Each row comes from the steps of one walk. Every step used is in the known rows, and no mark comes twice. Write the walk behind each row, first mark first.
Known rows:
F, P, R: [ 31  10  26 -17 -41  -9  21  32 -29  11  19   1   3 -13   0   0 -20  -1
  18 -19   7  -3   2   6 -15 -14 -24 -33  -2   0  22  -8  -7   7  -2 -28
 -11  -2  -7  17  34 -11 -14  10 -22  -9 -13   3   4  -2 -13  -3   9  14]
F, P: [  6  14  37 -10 -31 -14   7  27 -29  12  16  12  -4 -15  -6  -8 -12  -2
  12  -7  10  15  16   5 -10 -11 -23 -28   1   4  23 -16  -5  -4  -9 -23
   1 -23  -7   3   1   4  -9  13 -26   6 -20 -12  13  -9 -15 -19  14   9]
B, W, Z, P, R, H: [-46  10  -2 -29   0  -6   0 -10  11  24   5  14  -1  40   6   7 -32   8
  -9   4  -1  -1   2   8  -7 -26  12 -24 -36 -44  26   1  -1  27   4  -1
   9  46  11  30  47  26   9 -11  36  21  -1 -14   2 -18  -3  27  -7  13]
H, R: [ -7   8  27 -22 -29  -9  -8  17 -10  21 -10  10   5 -32   1  -7  -6  -2
   1  -2   7  21   7   1  -6 -24 -54 -37 -11  20  26 -25   0  -2   1 -39
   5  -4   4 -15 -10 -12  -2   1 -30  12   7   2  -1 -16 -20   5  14   1]
C, H, R, P, Z, W, B, Y: [-56  19 -51  21 -49  14   9 -28  39  13  -1  -1 -16 -40  31  -8  16  -8
  16 -23  12 -14   7   9 -18 -22 -48 -31 -27  14  18   8 -50  52  12 -34
 -31  30  19   4 -24  -1  29   2   1  37   4 -32  20 -11 -21  27 -21   6]
B, W, Z, P, R, H, C: [-77   1 -18 -17  -6  -7  -9 -12  37  28   8  36   1  54  12  10 -37   6
   4  10  -4  -4   9  10 -16 -32   9 -29 -37 -34  33  -4  19   9   9  12
   3  37  17  35  17  40   1 -22  42  19  21 -17  -7 -24   2  42  14  19]
C, H, R, P: [-50 -17  22 -25 -40   3   9  18  24  17   3  23  -4 -23  -7  -7  11 -13
  18  -5  12  23  14   7 -27 -43 -52 -50 -12  32  20 -20 -11  16 -12 -40
 -16  30   8 -20 -16   7  10 -30 -13  23  28 -14  14 -13 -15   5 -16   2]
R, P, Z, W, B, Y: [-15  21 -34  26 -19   1   4 -33  -1   9  -7 -20  -5 -23  35 -12   4  -2
   7 -21  19 -23  19   9 -15   3  -7 -10 -17 -12  17  22 -45  31  20  -9
 -18   7  20  12   2   4   9  12  -2  16 -34 -35  15 -14  -8   7 -19  16]
B, W: [ -4  31  41  -1 -13 -12 -24  10 -20  18   8  14   6 -35   4  -3 -35   3
 -15   1   6  28  13   9   2  -8  -9 -18 -22   6  27 -14 -14   8  -3 -11
   4   9  13  -1  26   9  -3  12  -8  11 -11 -28   0 -18  -9  -2   0  16]
W, Z, P, F: [-12   2 -12 -14 -21 -15   8   1 -14  32  -8  -2   2  93 -25  -7 -63   9
 -11  11   9  10  11   2 -13 -29  18 -26 -17 -29  23 -27   7   1  26  -9
  10 -15   1  -7   7  13   5 -21  -5  35 -13 -12  -4 -15 -19  -3  14   5]
U, H, R, W: [  0  19  23 -30 -14   0  24 -14   9  25 -15  48  16 -10   9  -2 -21  -3
  -5 -11   4   4 -13  -3 -23 -39 -46 -30 -27  34  26  10 -23 -21 -11 -43
   1  12  12 -21 -10  -2  -6  10 -33  19  -4 -28  -8 -26 -14  -1  28   4]
R, P: [ -5  -7  39 -17  -9  -8  -2   6 -17  12  -5   5   5   5   3 -10   2  -8
   4   1  19  11  23   8 -25 -18  -9 -28  -1   8  18  -3  -7  -4   1 -17
  -3   0  12 -11  10  15  -6 -20 -20   2 -11 -20   9 -14  -9 -11  -7  11]
Q, M, Z, P, R, H, C: [-43  13   0 -39 -35   1  20 -32   7  23 -10  12   6  34   5  18   2  -1
   5  24   6 -13  14  12 -26  -7   5 -22 -15  10  19 -39  30 -14  46   0
  -8   7   7  32  -5   7  -6  -9  -1  30   6  27  -4  -2  -2  22  66  15]
Y, B, W, Z, P, R, H: [-56   5 -13 -32   4 -11  22  -3  32  16  14   8   0  17  43   9 -24  17
  -3  18   4   1   3   6  -5 -13  33 -23 -26 -63  25   4  -4  18  -5 -12
  -6  37  10  23  25  16  16   1  43  20  -2 -15   7 -22 -14  42 -19   7]
F, P, Z, W, B, Y: [  0  47 -37  34 -37  -6  11 -16 -13  10   8 -14 -14 -40  29  -8  -7   4
  10 -26   8 -20  11   6  -4  10 -17 -10 -13 -16  23   8 -41  30  11 -19
 -15 -13   2  26  -6   2   9  38 -12  19 -43 -29  15  -7 -15   8   9  13]
C, H, R, W: [  2  14  34 -18 -34   4  12  -3  27  32  -9  27  17 -30   5  -2 -29  -9
   7  -6  12  15 -13   4 -17 -42 -34 -39 -21  27  29 -22 -10   2 -20 -49
  -8  31  15 -21   8 -23   1   5 -27  15   6 -24  -5 -20 -24  -3  18   7]
Q, P, Z, W: [  1  46  15   6 -30  -9   3 -26 -26  10 -10  -6   6 -27   3  -7 -20   3
  -4 -38   8 -16  25  10  -5  -9  46 -20 -12 -20  13  -6   0   0  31  -6
  -5 -10  -1  10  17  -2  -1 -13 -10  20 -25 -14   1  -6 -10  19  -2  11]
P, Z: [  7  23  24  -5 -29  -4 -13 -15 -22  19   3 -28  10  12  -2  -6 -12   6
  -9 -19  15  15   5   3 -20  -7   7 -21   3  13  22 -10 -27  -8   7  -6
   7 -23   0  -3  32  -3   7 -12 -36  11 -26 -13  -6  -7 -30  -5  28   4]
Z, W, B: [-13  13  19  23 -39   2   2   7  -3  30 -25  38 -12 -34  20  -7 -27   8
  -2  -4  10  -1  13  10  -6   8 -33 -18  -9 -34  25   1 -13  13   7 -15
  -4  -2  15   3 -13 -19 -21  47 -23  13 -32 -22   5 -20   8  18  -8  12]
Z, W: [-15  24  48  -2 -32 -15  -5   6 -15  20 -13  26   5 -33   2  -7 -31   4
  -5 -10   3  -4  18   5  -5  -5   5 -24 -10 -26  26  -7  -9  -1  16 -27
   0   0  12   2   6  -8 -10  22 -31  14 -32 -15   5 -18   1   8  -7  16]
W, Z: [ 17  -1  28  -3 -17   8  -8   5 -12  23  -4 -10  -4  52   2 -10 -35  14
  13   4  11  12  10   1  -9 -11 -12 -17  -1 -30  22  -5  -1  -1   3  -1
  15  -2  -1 -13  24  -9  -2   7 -15  11 -29 -10   4 -16 -28  -5   5   4]
F, P, Z: [ -3  22  13   1 -42 -12   5   6 -33  11  21 -23   3   2  -6  -6   1  -1
   9 -26  15  15  11   3 -20 -16   4 -28   3  13  19 -14 -21  -1   4 -16
   5 -32 -12  13  24  11   6  -6 -28   8 -22 -19   6  -2 -32 -12  39   7]
F, P, R, H, C: [-19   5  21 -37 -37  -8  22   4  12  22  13  35  -4   8  -1  10  -5  -4
  21  -6  -2 -11   3   6 -25 -28 -22 -36   0  12  31 -14   7  -9 -19 -14
 -12  -2  10  35   8   5 -17   5 -10  -3  15  -1   2  -7  -1  16  28  16]
M, Q, P, R, H: [ 39  45  49 -69 -16   9  36 -11  -4  19   0  19   0  11  -2   7 -11  11
  -1  -9  10 -37  -2  15 -22 -28  16 -29  -6   5  16  -4   3   2 -19 -17
  -8  10  20  19  23   0 -19   7 -12   1  -4  26 -14  -5  -4  26  10   9]
Q, P: [ 31  21  38 -17 -10  -3  -2  -6 -30  14  -6  16   1 -23   0  -8 -23   4
   6  -1   8   2  22  12  -6 -12  -3 -21  -5  -2  16 -13  11 -14  -1  -8
  -8  -5  -3 -14   0   1 -18 -12  -8   8 -12   2  -8  -7  -4  -1  -2   1]
M, Z, W, B, Y: [ 18  44 -16  25 -35   8  20 -12  -8  17 -18 -15 -19 -50  38  -3 -29  10
   3  -2  12 -16  17  12   1  18 -21   0 -20 -13  23  11 -41  23  25 -23
  -2 -16  19  10 -10 -10   0  68 -19  29 -48 -11  20 -14 -12   0  13  13]
C, H, R, W, Z, P: [-47  -5  -7 -12 -23   6  16  -1  37  36  -6  17  14  46   2  -5 -43  -5
  22   0  12  11  -7   4 -24 -50 -14 -40 -35 -21  25 -19   8  14   4 -37
   7  38   0 -15  -3   9  13 -17   9  35   7 -26  -6 -30 -25   6  25   4]
P, F: [ 25  22  26 -26 -33 -13   7   1 -25  30 -11  11   5  35 -28  -6 -54   5
 -24   6   9  12   4   1  -6 -18   4 -24  -4  20  27 -26 -12  -7   0 -18
   1 -23  14 -12  23 -21  -5   8 -40  20 -16 -15 -10  -7 -16 -10  14   8]
Y, B, W, Z, P: [-55   3 -13   6   4 -15  -2  18  17  10  17   1   4  -2  42  -7 -31  15
   2  23  12  30  23   8  -3  -8  36 -17 -24 -59  23  -9   1   4   1 -16
   1   8  -1   1   0  42  14  -2  32  27 -12 -30   4 -27 -21  21  -4   7]
Q, P, Z, W, B: [  2  34 -11  35 -35   7   7 -28 -14  17 -19   5 -12 -23  23  -5 -14   8
  -2 -31  13 -18  21  15  -8  -1  10 -11 -15 -33  12   1  -9  15  27   5
  -9  -5   1   9   0  -6 -17   8  -4  22 -30 -18  -5  -7  -2  29  -3   5]
Y, B, W, Z, P, F: [-39  13 -35  -4  -8 -25  18  17   7  19  13   2   4  48  17  -3 -65  15
 -19  28   9  20  19   5   4 -18  61 -19 -34 -42  25 -21  -3   9   6 -19
  -1  -9   4  -1   5  27  16  -2  27  39  -6 -40   0 -27 -25  19  -4   9]
U, H, R: [-25  12  19 -31 -26   0  13  -1   1  20  -4  41  -5 -27  -8  -3  -4   6
  -3  -9  -5  15   5  -3 -21 -30 -68 -35 -15  32  25   3 -23 -16 -10 -36
  -5   0   4 -21 -23   3   0   3 -28  28   6 -10   1 -13 -12   9   9  -6]
C, H, R: [-34   9  31 -20 -51   8  -2  15  20  27   1  21  -5 -42 -12  -5 -12  -1
  11  -3   3  30  -1   4 -15 -32 -61 -47 -10  27  27 -30 -10   8 -13 -41
 -12  12   5 -23  -5 -19   8  -4 -24  24  15  -4   6  -9 -22   9   1   0]

Which walk is each row?
[ 38  29  -3   7  -8   7  -3  -9  -4  27  -7   7 -13 -20  24 -12 -23  12
   2  15   7   5  -2   6  -6  13 -67  -6  -2   7  26   3 -27   9 -18  -8
 -16  -3  14 -15  -4 -15  -4  27 -14   6 -31  -8   1  -7  -8  -6  -5   4] => W, B, Y
[-46  14  -7   6   3 -10 -23   7  -4  20  10   7   1  30   5  -5 -44   7
  -5   7   6  27  23   9  -2 -21  12 -21 -33 -40  24  -9   3  13  19  -4
  13  15   0   3  18  44   8 -11  27  25 -13 -29  -3 -24 -13   7   7  13] => B, W, Z, P
[-17  12   7 -29 -31 -27   9   4 -20  36  -5  15   7  37 -33  -6 -50   1
 -24  14   8  18  13   6 -12 -37  13 -29 -18   6  28 -31   0 -10  20 -23
  -1 -25   7  -7   4   4   4 -18 -20  27  -6 -12  -9  -8  -3  -7  19   4] => Z, P, F
[-23   8 -13   1 -12  -7 -11  12  -3  21  11 -12   7  31  10   3 -52   8
   0  -8   6   7   8  11  -7 -20   6 -23 -41 -45  23  -1   2  25  25  -5
   4  34   2  16  51  27   5 -18  30  12  -5 -16  -6 -21  -7  22  -1  18] => B, W, Z, P, R
[ -8   9   7  10  -4  -1   2  18   8   6  12  -7  -2   2  45  -6 -36  19
   0  16  14  24  14   6   3   6  22 -13 -15 -44  23  -3 -11   3 -17  -9
   2   8   8  -8  11   8  10  23  13  17 -22 -35  11 -26 -35  17 -15  10] => Y, B, W, Z
[  1  18  15  10  -8   1 -22   7 -11  15   6   5  -3  29  11  -5 -45  11
  -1   0   8  20  13   5   1  -8   2 -14 -21 -27  24  -3  -9  12  -1   0
  19  14   8  -5  33  13   0   9   8  19 -19 -31   4 -24 -23   3  -3  16] => B, W, Z
[-14  22  10 -15 -33  -4   9 -15 -32  14  -8 -26   8   6  -6   1  -8   0
  -5  21  19  19  28  11 -14   6  13 -13 -14   5  10 -42  17 -11  56 -10
   4 -16  -8   1  -8  12   1  -4 -16  37 -29  16  -1  -1 -17 -11  55  10] => Q, M, Z, P
[-33  11  15   5 -31 -12   0 -18 -15   7  -7 -13  10  -2   7  -9   4  -9
  -1 -34  19 -10  30   8 -20 -19  40 -30  -8 -10  14   5 -23  12  38 -16
  -1  -4  14  13  22  13   7 -17 -23  16 -23 -35  12 -15 -12   8  -2  18] => R, P, Z, W
[-75   9 -13  -7 -35  -8  23 -24   6  -1 -11  22   2 -15   7  -4  23  -6
  -1 -39   4 -10  20  -2 -32 -43 -11 -38 -26  20  15  21 -36   9  34 -38
  -5   8  11   6 -16  23  18 -23 -20  38   6 -39  15 -17 -17  28   0   7] => U, H, R, P, Z, W
[ 13  38  -1  16 -21  -3  -3 -12   1  24 -14  20 -16 -54  26 -11 -31  10
   4   0   3 -21  11   7   4  15 -42  -7 -16 -24  29  11 -26  22   6 -22
 -18   5  21   2 -18 -17  -5  46 -12  14 -43 -17   9 -19   4   7 -16  12] => Z, W, B, Y
[ 68   3   6  -1 -21   0  37  19 -17  17   6  -5  17  60  26   2 -54  -2
  25 -28  19 -21 -11   3 -14 -17  10 -23 -19 -31  20   4  -3  12  -2 -18
   8  23  -2  14  53 -10 -18  23  -7  -9 -29 -22   4 -19 -28  -8  18  22] => F, P, R, W, Z
[-46   3  -8  -4 -38 -14   2  -8 -11   4 -10 -12  14 -34   9  -6  16 -13
   1 -36  16  -4  27   4 -16 -34   7 -44 -25  -2  15  -7 -17  18  38 -43
   3  10  10  12  -5  12  13 -32 -22  21   6 -27  12 -19 -22  22   3  12] => H, R, P, Z, W
[-32  -4  -8  31 -37   0   6 -17  -6  15 -19   3  -6  -1  25  -8   9  -4
  -4 -30  24 -10  26  10 -23  -2   5 -22 -13 -21  14   8 -32  23  28  -5
  -4   0  15  12   4   1  -2   8 -15  16 -28 -37   6 -17  -5  17  -8  14] => R, P, Z, W, B
[ 27   0  -5  -3 -12   0  25  -3   4  40 -17  16  18  16  30   3 -40  -4
  -2  -9  20  -9 -17  14 -25 -13 -16 -23 -39 -26  25   3  -4  10  11 -17
 -11  21  11   9  34 -11 -24   8  -4  -6 -21 -17 -25 -22  12   7  20  14] => Z, P, R, W, B
[-18  32  25   8 -43 -12  -8 -21 -17  21  -8 -14   8 -23   0  -6 -14   6
  -9 -33  11  -4  15   4 -13  -7  28 -24  -7 -12  22  -7 -24   6  30 -17
   5 -11   8  12  26  -9   6   3 -32  20 -36 -22   1 -11 -19   8  14  15] => P, Z, W
[-55 -15  -5 -28 -14   1   8 -13  38  35  -1  24   0  81  -2   8 -21   8
  17  10  -1 -19   7   7 -32 -29  -4 -34 -12 -40  31 -10  23  -9   9   5
   2  20  10  23  10  17  -2 -26  22  11  13   6  -8 -17   0  33  21   8] => W, Z, P, R, H, C
[-22   1 -27   0  -7 -12  12  26  19  12  20 -14  10  -2  48   2 -44  16
   4   5   9  10   7   9  -5 -11  31 -21 -35 -64  23  -1  -1  16   6 -15
 -10  26  -1  12  27  23   9 -10  38  15  -7 -18  -4 -25 -17  35 -10  12] => Y, B, W, Z, P, R
[ 27  12  32 -20 -10  -7   6   3  -7  28 -17  15  28 -23  13  -4 -26 -10
  -3  -7  15  10 -11   2  -9 -30 -28 -33 -28  20  26 -20   1 -11  -5 -49
  11  16  12 -15   7 -14  -7   5 -33   6   1 -21 -12 -26 -22 -10  28   9] => H, R, W
[ 75   3  21  -6 -13   9  20   0  -8  27 -11 -16  22  64  25   0 -63   4
  12 -23  19 -20 -19   3 -15 -17   9 -18 -19 -29  22   4  -2   4   0  -7
  11  38  13  -3  67 -23 -16  16 -12  -9 -34 -18  -8 -22 -26  -1  10  18] => P, R, W, Z
[-20 -17  22 -22 -16  -7   3  15  -6  10  -9  16   8 -29   1  -9   8 -15
   9  -3  16  14  24   4 -19 -34 -45 -42 -14  24  17 -16   0   2   7 -42
  -2   6  11 -13 -14   4   2 -26 -22   8  18 -12   9 -19 -17   1  -6   5] => H, R, P
[ 89  52  39 -38 -10   5  41   7 -13  24  -4   4  26   5  20   3 -51   1
   5 -27  24 -40 -10  15 -24 -30  32 -25 -24   4  13  -2   7  -5  -7 -22
  -5  15  19   7  53   3 -32  10 -21  -8 -18   1 -29 -19  -5   6  35  22] => M, Q, P, R, W
[-34  17 -28  -3 -13 -20  -5   5 -14  27   5  13   2  70 -20  -1 -77   6
 -22  12   6  18  12   7   2 -31  28 -21 -40 -27  26 -24   0  13  23  -7
  12   4   7   4  22  35  11 -15  20  42  -4 -34  -5 -22 -17   8   7  13] => B, W, Z, P, F
[-28   6  27 -55 -14 -10  14 -13   3  33  -5  21   6   2 -11   5 -11   3
  -9   5   0  -5  -1   7 -21 -25 -14 -32 -15 -17  28  -7  -3   0   5 -18
  -6  23  10  18  26   1  -2 -23  -3   6  -3  12  -9  -6   8  20   3   5] => Z, P, R, H
[  8  11  36 -47 -31  -6  30   8 -15  18  12  24  -6 -10  -4   7  -3   1
   9  -8   3 -12  -3   4 -13 -20 -16 -33   4   4  24  -4 -15   7 -23 -26
  -9  11   3  29  28  -8 -12  20 -14  -4  -9   2  10   0  -8   6   5   8] => F, P, R, H
[ 51  22 -26  -6   3  -3  17 -17   7  36  -6   0  16 -10  41  -3 -46  -2
   5   2  14 -25 -22  11 -15  -3 -28 -12 -41 -16  28  10 -20  16   5 -23
 -22  37  19   5  29  -1  -8  13   9  -6 -29 -13 -17 -19   5  -1  13  14] => Z, P, R, W, B, Y
[ 39  26   1 -17 -22  -2  33 -25 -31  20 -12 -19  34  22  19  11 -34  -9
  -5  -1  27 -10  -2  12 -18  -1  30 -15 -36   2  11 -26  15  -1  52 -21
  -3  23   1  14  39 -11 -12   7 -12  17 -34   6 -19 -10 -15 -10  61  24] => Q, M, Z, P, R, W
[ 25  29 -15   3 -24  18  17 -20  41  33 -13  26  -1 -39  35  -5 -30  -4
  15   7  10  -1 -26   5 -12 -20 -83 -24 -28  27  30  -2 -34  24 -35 -41
 -25  39  21 -21 -14 -29   7  36 -10  17  -6 -25  -3 -20 -21  -4   4   3] => C, H, R, W, B, Y
[ -7   3  14 -27 -25 -15   1  11 -13  29   4  -1  11   0  -6   0 -29   2
   2  -7   7   2   3   9 -22 -22 -18 -32 -18 -16  26 -12   1   3  21 -20
 -12  10   2   7  28  -1  -6 -25  -8   0  -8  10 -11 -11   4   8  11  11] => Z, P, R
[ 24  11  18 -27  -5 -17  17   5  -8  36  -7  -1  33  15  13   0 -47  -8
  -1 -12  14  -9 -13   8 -26 -27  14 -30 -32 -14  27  -7   1  -5  19 -27
  -5  30   9   7  45  -2 -13 -18  -9  -5 -19 -11 -23 -22   3  -6  25  18] => Z, P, R, W
[-56  -9   2 -15 -48   6   7 -12  21  12   8 -16   1  -1  -7  -5  23 -10
  12 -23  17  16   8   6 -34 -46 -23 -48  -9  42  15 -14 -22  19   3 -28
 -12  17   4  -9   6   8  24 -40 -14  25  24 -21   5  -8 -34  10   7  -1] => C, H, R, P, Z
[-55  -6  18 -48 -20 -12   4 -14  26  36  -4  38   9  18  -6   8 -11  -2
   5  11  -3 -12   2   9 -30 -32 -12 -38 -15  -3  35 -19  15 -15  11  -9
 -13  11  17  25   6  15  -6 -27   3   6  17  10 -15 -12  17  29  30   9] => Z, P, R, H, C
